Every row comes from one small tree of marks. The marks that hang from a mark follow it in brackets, in alphabetical order. Every link used is in the known rows. Which tree was each row made from?
In the rows, zero is written as 128.
Known rows
E(D L M(K)): [122 166 119 120 100 121 117 123 116 121  68 178 137 117 185 154 139 132
  40 111]
L(E S): [136 136 121 125 132 149  84 138 129 135 163 153 123 127 155 153 128 137
  93 161]
B(C E(L M(K))): [124 206 146 109 114 103  78 123 124 131 103 192 119 125 143 169 175 111
  46 110]
L(S): [119 109 127 132 143 143 111 140 129 119 144 163 137 123 137 145 117 140
 133 145]
B(C E(L(S))): [122 180 140 113 161 112  93 123 124 119 129 220 137 121 120 184 157 133
  66 125]
M(E K): [154 137 121 119 153 121  79 116 136 140 104 146 107 159 153 129 131 130
  70 108]
S(L(E(D))): [159 151 132 131 186 124 111 111 119 138 122 122 100 142 127 150 147 169
  97 155]
B(C E(D L(S) M)): [117 195 136 117 146 115  75 116 123 108 109 245 132 114 127 187 158 130
  32 136]
M(E(D L(S)) K): [146 141 108 116 178 125  85 112 125 123  81 214 131 146 176 166 122 155
  19 109]
D(E): [112 139 118 125 103 115 116 147 140 128 145 169 132 132 137 133 117 133
 124 141]
B(C): [123 159 132 119 137 117 115 128 131 127  99 150 110 118 106 154 150 133
 125 128]
C(B(E(M))): [120 164 134 131 147 123  66 111 143 115 130 184 107 128 115 129 148 112
 104 135]
M(E): [143 142 121 128 147 129  85 107 138 132 135 162 113 149 139 120 123 130
  86 124]
B(C E(D L M)): [123 207 136 113 137 105  86 108 122 114 100 223 128 117 121 176 165 123
  28 126]
C(B(E(L(S) M))): [110 169 131 130 144 128  67 114 138 111 133 221 125 118 143 148 145 122
  86 133]
M(E(L) K): [147 155 118 115 142 118  92 113 129 140  96 170 122 151 183 143 134 136
  44  94]
E(M): [114 150 134 135  77 135 100 131 132 130 134 134 118 121 152 114 136 110
 121 135]

Write each row's tree
[130 188 149 113 127 106  66 126 131 131 112 168 105 134 112 155 172 105
  73 124]
B(C E(M(K)))
[ 87 163 120 129  60 127  96 154 138 124 152 221 145 114 192 146 120 133
  96 143]
D(E(L(S) M))
[129 190 139 118 148 109  74 112 128 114 107 199 113 125  91 162 161 117
  55 139]
B(C E(D M))
[153 153 109 113 168 115  95 104 124 128  71 191 125 148 171 155 128 147
  16  98]
M(E(D L) K)
[131 152 116 129 118 152  66 131 127 124 144 178 118 120 161 155 128 135
  58 172]
L(E(D M) S)
[154 162 137 130 158 124  91 118 120 143 110 118  90 143 151 147 155 157
  85 151]
S(L(E(D M(K))))
[113 169 119 127  94 127 121 116 118 115  94 190 143 108 174 147 133 132
  53 124]
E(D L M)
[119 133 112 124 158 133 136 123 115 106 100 212 158 111 157 175 117 159
  64 130]
E(D L(S))
[140 171 134 113 189 104  96 109 125 113 103 194 120 131  71 174 155 131
  60 134]
B(C E(D))
[115 167 123 129 166 126  71 108 134 102 113 237 127 117 133 158 140 132
  63 137]
C(B(E(D L(S) M)))
[ 99 146 115 123 101 122 118 151 135 123 148 216 153 120 173 157 114 146
 102 138]
D(E(L(S)))
[ 98 157 130 133  75 142 102 136 125 123 137 193 144 107 197 145 132 127
  93 131]
E(L(S) M)
[150 165 136 135 155 128  94 113 122 139 126 126  94 138 143 142 152 157
  93 160]
S(L(E(D M)))
[119 176 131 124 139 116  73 113 136 119 108 196 116 126 146 143 153 116
  75 116]
C(B(E(L M(K))))
[114 168 131 122  68 124 111 133 122 136  99 153 133 119 202 138 146 117
  76 104]
E(L M(K))
[ 94 159 120 124  65 122  91 159 136 129 133 211 142 121 201 152 125 132
  86 133]
D(E(L(S) M(K)))
[113 151 119 124 114 133 104 133 117 114  82 206 144 113 193 169 131 142
  45 124]
E(D L(S) M(K))
[117 209 146 115 110 108  82 117 126 126 124 202 124 119 134 163 170 111
  56 120]
B(C E(L M))
[107 155 123 125  67 115  90 154 142 134 131 163 121 133 166 128 128 119
 109 136]
D(E(M(K)))
[128 178 131 111 185 110  98 113 119 107 104 241 141 119 108 198 151 144
  37 130]
B(C E(D L(S)))
[140 170 117 124 102 135  83 119 126 132 127 143 110 124 153 138 139 123
  53 155]
L(E(D M))
[134 159 135 126 139 120  87 112 126 115 136 177 130 137 112 137 139 112
  58 139]
B(E(D M))
